Known rows, with every step that occurs:
lole > geveb > pipem: [-0.02, -0.04,  0.15,  0.02,  0.08,  0.03, -0.16, -0.01, -0.04,  0.16,
  0.10, -0.08, -0.14, -0.11,  0.11,  0.02,  0.10,  0.24, -0.01, -0.27,
  0.04, -0.01, -0.12, -0.24,  0.40]
vabifum > pipem > galid > tadivot > geveb > tuze: [-0.19, -0.27,  0.21, -0.08,  0.27,  0.39, -0.21, -0.23, -0.07,  0.21,
  0.21,  0.01, -0.32,  0.05,  0.08,  0.18, -0.14,  0.28,  0.08, -0.14,
  0.03,  0.14,  0.01, -0.39,  0.43]
geveb > tadivot > vabifum > pipem: [-0.08, -0.12,  0.25, -0.21,  0.17,  0.33, -0.28,  0.05, -0.09,  0.05,
  0.11, -0.02, -0.19,  0.00,  0.16, -0.05, -0.06,  0.34,  0.13,  0.01,
 -0.10,  0.16, -0.02, -0.24,  0.38]
geveb > pipem > galid > tuze: [-0.14, -0.25,  0.10, -0.09,  0.02,  0.31, -0.16, -0.10,  0.02,  0.38,
  0.01, -0.08, -0.06,  0.02,  0.03,  0.00, -0.13,  0.43, -0.07, -0.13,
  0.09,  0.23, -0.20, -0.23,  0.29]
pipem > galid > tadivot > vabifum: [-0.17, -0.06,  0.20, -0.06,  0.23,  0.33, -0.29,  0.05, -0.05,  0.31,
  0.19,  0.03, -0.20,  0.16,  0.19,  0.05, -0.07,  0.15,  0.14, -0.10,
 -0.06,  0.21, -0.05, -0.32,  0.15]
tadivot > geveb > tuze > galid: [-0.07, -0.15,  0.14,  0.05,  0.12,  0.34, -0.11, -0.13,  0.05,  0.16,
  0.09, -0.11, -0.17,  0.11,  0.11,  0.05, -0.14,  0.14,  0.21, -0.13,
  0.02,  0.05, -0.11, -0.26,  0.39]
pipem > geveb > tadivot > vabifum: [-0.04, -0.04,  0.19, -0.16,  0.24,  0.15, -0.24,  0.06,  0.06,  0.08,
  0.24,  0.02, -0.24,  0.10,  0.21, -0.05,  0.08,  0.11,  0.14, -0.11,
 -0.15,  0.18, -0.04, -0.24,  0.18]
geveb > tuze > galid: [-0.13, -0.15,  0.05,  0.02,  0.06,  0.36, -0.13, -0.13,  0.00,  0.26,
  0.04, -0.15, -0.17,  0.15,  0.03, -0.01, -0.20,  0.23,  0.16, -0.05,
  0.02,  0.17, -0.09, -0.21,  0.35]
vabifum > pipem > galid > tuze > geveb > tadivot: [-0.24, -0.28,  0.17, -0.18,  0.12,  0.34, -0.23, -0.22,  0.06,  0.28,
  0.25, -0.07, -0.20, -0.03,  0.06,  0.00, -0.03,  0.43, -0.11, -0.07,
 -0.01,  0.29, -0.18, -0.35,  0.25]
lole > geveb > tadivot: [-0.20,  0.08,  0.11,  0.01,  0.20,  0.15, -0.25,  0.00,  0.05,  0.21,
  0.18, -0.12, -0.20,  0.01,  0.20, -0.01,  0.05,  0.05, -0.04, -0.18,
 -0.07,  0.00, -0.08, -0.28,  0.37]
tuze > geveb > tadivot > vabifum: [ 0.01, -0.10,  0.21, -0.09,  0.19,  0.15, -0.23,  0.05,  0.06,  0.07,
  0.19,  0.00, -0.18,  0.05,  0.21, -0.03,  0.11,  0.11,  0.13, -0.11,
 -0.11,  0.10, -0.06, -0.34,  0.18]
tadivot > geveb > tuze: [ 0.00, -0.19,  0.08,  0.03,  0.15,  0.26, -0.08, -0.05,  0.08,  0.04,
  0.02, -0.07, -0.16,  0.08,  0.14,  0.08, -0.02,  0.10,  0.14, -0.11,
  0.06, -0.07, -0.04, -0.30,  0.40]
galid > pipem: [-0.02, -0.10,  0.05, -0.03, -0.13,  0.28, -0.19, -0.05, -0.09,  0.22,
  0.00, -0.12, -0.06,  0.02,  0.07, -0.04, -0.08,  0.30,  0.11, -0.10,
  0.06,  0.00, -0.06, -0.20,  0.13]
pipem > geveb > tuze > galid > tadivot > vabifum: [-0.06, -0.09,  0.19, -0.07,  0.24,  0.30, -0.13, -0.14, -0.04,  0.22,
  0.32,  0.07, -0.36,  0.21,  0.05,  0.13, -0.06,  0.18,  0.29, -0.13,
 -0.13,  0.28, -0.01, -0.26,  0.23]
lole > geveb > pipem > galid > tuze: [-0.16, -0.12,  0.15,  0.02,  0.08,  0.27, -0.14, -0.12,  0.02,  0.38,
  0.13, -0.10, -0.08, -0.05,  0.08,  0.04, -0.04,  0.39, -0.09, -0.28,
  0.05,  0.18, -0.27, -0.26,  0.41]
geveb > tuze > galid > pipem: [-0.06, -0.16,  0.05,  0.04, -0.09,  0.48, -0.15, -0.23, -0.12,  0.31,
  0.03, -0.17, -0.10,  0.11, -0.02, -0.03, -0.31,  0.37,  0.20, -0.10,
  0.01,  0.14, -0.10, -0.20,  0.29]
vabifum > tadivot > geveb > tuze: [ 0.01, -0.18,  0.08, -0.08,  0.29,  0.23, -0.12, -0.09,  0.13,  0.01,
  0.03, -0.09, -0.26,  0.11,  0.11,  0.06, -0.09,  0.03,  0.21, -0.11,
  0.02, -0.02, -0.01, -0.37,  0.45]
tuze > galid > tadivot > vabifum > pipem > geveb: [-0.09, -0.06,  0.31, -0.20,  0.14,  0.20, -0.22, -0.11, -0.15,  0.14,
  0.38,  0.09, -0.37,  0.04,  0.04,  0.09,  0.05,  0.33,  0.25, -0.12,
 -0.11,  0.31,  0.00, -0.20,  0.15]
vabifum > tadivot > geveb > pipem: [ 0.08, -0.15,  0.19, -0.18,  0.21,  0.03, -0.19, -0.03,  0.06,  0.02,
  0.02, -0.04, -0.22, -0.05,  0.11,  0.02, -0.01,  0.10,  0.14, -0.23,
  0.04, -0.04, -0.04, -0.32,  0.38]
tuze > galid > pipem > geveb > tadivot: [-0.13, -0.02,  0.14, -0.12,  0.00,  0.26, -0.29, -0.22, -0.05,  0.33,
  0.27, -0.10, -0.23,  0.06,  0.07, -0.09, -0.17,  0.25,  0.10, -0.21,
 -0.12,  0.23, -0.09, -0.18,  0.09]
geveb > tadivot: [-0.19, -0.06,  0.06, -0.10,  0.13,  0.20, -0.28,  0.01,  0.05,  0.22,
  0.07, -0.10, -0.17,  0.09,  0.16, -0.05, -0.06,  0.11,  0.00, -0.02,
 -0.03,  0.05, -0.01, -0.25,  0.26]
lole > geveb: [-0.11,  0.05,  0.09,  0.08,  0.08,  0.10, -0.14,  0.04,  0.03,  0.15,
  0.12, -0.12, -0.15, -0.01,  0.15,  0.01,  0.13,  0.11,  0.02, -0.19,
  0.03, -0.02, -0.10, -0.23,  0.30]

Rows:
[-0.22, -0.20,  0.10, -0.09,  0.13,  0.31, -0.23, -0.16,  0.16,  0.37,
  0.20, -0.09, -0.17,  0.07,  0.11,  0.00, -0.02,  0.23, -0.11, -0.12,
 -0.03,  0.24, -0.19, -0.36,  0.16]
pipem > galid > tuze > geveb > tadivot
[ 0.06, -0.29,  0.09, -0.08, -0.03,  0.09, -0.08, -0.13,  0.06,  0.17,
  0.07, -0.02, -0.11, -0.07, -0.01,  0.08,  0.16,  0.37, -0.03, -0.14,
  0.09,  0.07, -0.16, -0.27,  0.21]
galid > tuze > geveb > pipem
[-0.03, -0.11,  0.25, -0.21,  0.17,  0.13, -0.20, -0.03, -0.13,  0.03,
  0.32,  0.14, -0.36,  0.01,  0.07,  0.12,  0.17,  0.31,  0.20, -0.08,
 -0.07,  0.19,  0.05, -0.25,  0.15]
galid > tadivot > vabifum > pipem > geveb
[-0.24, -0.25,  0.12, -0.12,  0.00,  0.42, -0.16, -0.11, -0.02,  0.29,
  0.08, -0.11, -0.10,  0.00,  0.01,  0.01, -0.10,  0.52, -0.04,  0.00,
  0.09,  0.26, -0.18, -0.22,  0.28]
vabifum > pipem > galid > tuze
[-0.09, -0.16,  0.09,  0.00,  0.23,  0.27, -0.15, -0.12,  0.04,  0.15,
  0.13,  0.03, -0.28,  0.12,  0.10,  0.24, -0.01,  0.04,  0.15, -0.11,
  0.04, -0.06,  0.06, -0.36,  0.36]
galid > tadivot > geveb > tuze
[-0.03, -0.20,  0.02, -0.03, -0.05,  0.15, -0.06, -0.08,  0.13,  0.15,
  0.10, -0.06, -0.11,  0.03,  0.03,  0.09,  0.19,  0.25,  0.01, -0.05,
  0.08,  0.04, -0.15, -0.28,  0.11]
galid > tuze > geveb
[ 0.04, -0.15,  0.14, -0.08,  0.11,  0.41, -0.17, -0.27, -0.01,  0.19,
  0.08, -0.15, -0.21,  0.09,  0.03,  0.02, -0.32,  0.19,  0.30, -0.22,
 -0.02,  0.07, -0.09, -0.33,  0.39]
vabifum > tadivot > geveb > tuze > galid > pipem
[-0.23, -0.08,  0.29, -0.11,  0.22,  0.51, -0.23, -0.07, -0.03,  0.27,
  0.27, -0.06, -0.17, -0.03,  0.16,  0.03, -0.08,  0.43,  0.01, -0.14,
 -0.11,  0.31, -0.26, -0.27,  0.51]
lole > geveb > tadivot > vabifum > pipem > galid > tuze
[-0.02, -0.24,  0.20, -0.18,  0.26,  0.25, -0.12, -0.13, -0.11,  0.03,
  0.29,  0.13, -0.40,  0.08,  0.03,  0.17,  0.05,  0.35,  0.23, -0.05,
 -0.08,  0.22,  0.06, -0.29,  0.33]
galid > tadivot > vabifum > pipem > geveb > tuze
[-0.03, -0.25,  0.23, -0.22,  0.11,  0.33, -0.17, -0.08,  0.02,  0.04,
  0.21,  0.02, -0.19, -0.03,  0.09,  0.06,  0.10,  0.43,  0.09,  0.00,
 -0.06,  0.20, -0.15, -0.30,  0.31]
galid > tuze > geveb > tadivot > vabifum > pipem
[-0.21, -0.12,  0.06,  0.00,  0.15,  0.36, -0.20, -0.20, -0.04,  0.34,
  0.15, -0.05, -0.29,  0.19, -0.01,  0.13, -0.19,  0.17,  0.15, -0.04,
 -0.01,  0.17,  0.01, -0.28,  0.30]
geveb > tuze > galid > tadivot
[-0.10, -0.11,  0.18, -0.02,  0.20,  0.45, -0.19, -0.10, -0.08,  0.27,
  0.16,  0.01, -0.25,  0.21,  0.06,  0.13, -0.18,  0.21,  0.29, -0.04,
 -0.08,  0.21, -0.02, -0.28,  0.33]
geveb > tuze > galid > tadivot > vabifum
[-0.10, -0.16,  0.26, -0.12,  0.10,  0.36, -0.22,  0.05, -0.13,  0.14,
  0.11, -0.05, -0.13,  0.00,  0.16, -0.09, -0.09,  0.43,  0.14, -0.06,
 -0.02,  0.27, -0.12, -0.25,  0.29]
tadivot > vabifum > pipem > galid
[ 0.06, -0.16,  0.19, -0.07,  0.08,  0.07, -0.17, -0.02,  0.00,  0.06,
  0.03, -0.02, -0.12, -0.07,  0.14,  0.04,  0.05,  0.18,  0.08, -0.22,
  0.08, -0.07, -0.06, -0.26,  0.33]
tadivot > geveb > pipem
[-0.08, -0.04,  0.18, -0.11,  0.20,  0.29, -0.28,  0.11,  0.02,  0.13,
  0.08, -0.04, -0.14,  0.11,  0.22, -0.05, -0.06,  0.13,  0.13, -0.02,
 -0.11,  0.11, -0.05, -0.25,  0.29]
geveb > tadivot > vabifum
[-0.10, -0.19,  0.24, -0.13,  0.18,  0.48, -0.20, -0.16, -0.18,  0.19,
  0.20,  0.02, -0.30,  0.11,  0.01,  0.13, -0.19,  0.41,  0.29, -0.01,
 -0.07,  0.27,  0.00, -0.25,  0.43]
geveb > tuze > galid > tadivot > vabifum > pipem
[-0.07, -0.04,  0.10,  0.14, -0.02,  0.42, -0.12, -0.24, -0.12,  0.31,
  0.15, -0.18, -0.14,  0.04,  0.02,  0.02, -0.23,  0.33,  0.16, -0.26,
 -0.01,  0.10, -0.17, -0.23,  0.41]
lole > geveb > tuze > galid > pipem
[-0.09, -0.19,  0.32, -0.18,  0.23,  0.28, -0.29, -0.05, -0.05,  0.13,
  0.28, -0.02, -0.22, -0.02,  0.20, -0.09, -0.02,  0.34,  0.07, -0.14,
 -0.11,  0.30, -0.12, -0.37,  0.26]
tuze > geveb > tadivot > vabifum > pipem > galid
[-0.08, -0.07,  0.09, -0.12,  0.04,  0.18, -0.25, -0.14, -0.02,  0.23,
  0.20, -0.06, -0.21,  0.04,  0.10, -0.06, -0.05,  0.22,  0.04, -0.17,
 -0.08,  0.11, -0.02, -0.22,  0.10]
galid > pipem > geveb > tadivot
[-0.11,  0.02,  0.23,  0.09,  0.26,  0.38, -0.17, -0.11, -0.08,  0.26,
  0.28,  0.00, -0.29,  0.14,  0.09,  0.17, -0.09,  0.16,  0.25, -0.19,
 -0.12,  0.17, -0.09, -0.30,  0.45]
lole > geveb > tuze > galid > tadivot > vabifum
[-0.02,  0.00,  0.26, -0.14,  0.06,  0.34, -0.28, -0.12, -0.09,  0.26,
  0.28, -0.04, -0.20,  0.09,  0.12, -0.09, -0.16,  0.28,  0.26, -0.22,
 -0.19,  0.28, -0.13, -0.19,  0.12]
tuze > galid > pipem > geveb > tadivot > vabifum
[-0.08, -0.08,  0.26, -0.08,  0.13,  0.14, -0.26, -0.16, -0.06,  0.26,
  0.18,  0.04, -0.25, -0.01,  0.07,  0.16, -0.05,  0.15,  0.14, -0.26,
  0.02,  0.05, -0.03, -0.28,  0.29]
tuze > galid > tadivot > geveb > pipem
[ 0.04, -0.22,  0.01, -0.02,  0.00,  0.27, -0.08, -0.20, -0.04,  0.16,
  0.12, -0.06, -0.20,  0.08,  0.02,  0.00, -0.07,  0.33,  0.13, -0.15,
  0.01,  0.09, -0.02, -0.23,  0.19]
galid > pipem > geveb > tuze
[-0.21, -0.22,  0.25, -0.22,  0.17,  0.55, -0.26, -0.06, -0.03,  0.27,
  0.15, -0.04, -0.13,  0.05,  0.13, -0.01, -0.18,  0.49,  0.05,  0.01,
 -0.08,  0.35, -0.18, -0.26,  0.39]
geveb > tadivot > vabifum > pipem > galid > tuze
[-0.09, -0.07,  0.02,  0.11,  0.15,  0.23, -0.07, -0.06,  0.03,  0.15,
  0.09, -0.13, -0.18,  0.06,  0.11,  0.06,  0.01,  0.16,  0.06, -0.16,
  0.02,  0.00, -0.09, -0.28,  0.47]
lole > geveb > tuze
[ 0.00, -0.07,  0.13, -0.12,  0.20,  0.09, -0.18,  0.01,  0.13,  0.01,
  0.06, -0.09, -0.22,  0.05,  0.16,  0.02,  0.03, -0.02,  0.16, -0.15,
  0.02, -0.05, -0.01, -0.32,  0.29]
vabifum > tadivot > geveb
[-0.15, -0.02,  0.10,  0.14,  0.13,  0.30, -0.10, -0.14, -0.01,  0.25,
  0.16, -0.17, -0.19,  0.08,  0.07,  0.02, -0.11,  0.19,  0.12, -0.19,
 -0.01,  0.11, -0.15, -0.24,  0.46]
lole > geveb > tuze > galid
[-0.10, -0.05,  0.14, -0.04,  0.16,  0.14, -0.22, -0.02,  0.03,  0.14,
  0.15,  0.04, -0.25,  0.06,  0.14,  0.20,  0.11, -0.01,  0.11, -0.13,
  0.04, -0.09,  0.04, -0.32,  0.19]
galid > tadivot > geveb
[-0.07, -0.04,  0.16, -0.08,  0.15,  0.25, -0.23,  0.08, -0.05,  0.17,
  0.14,  0.06, -0.20,  0.12,  0.14,  0.11,  0.06,  0.12,  0.21, -0.03,
 -0.05,  0.07,  0.02, -0.28,  0.18]
galid > tadivot > vabifum
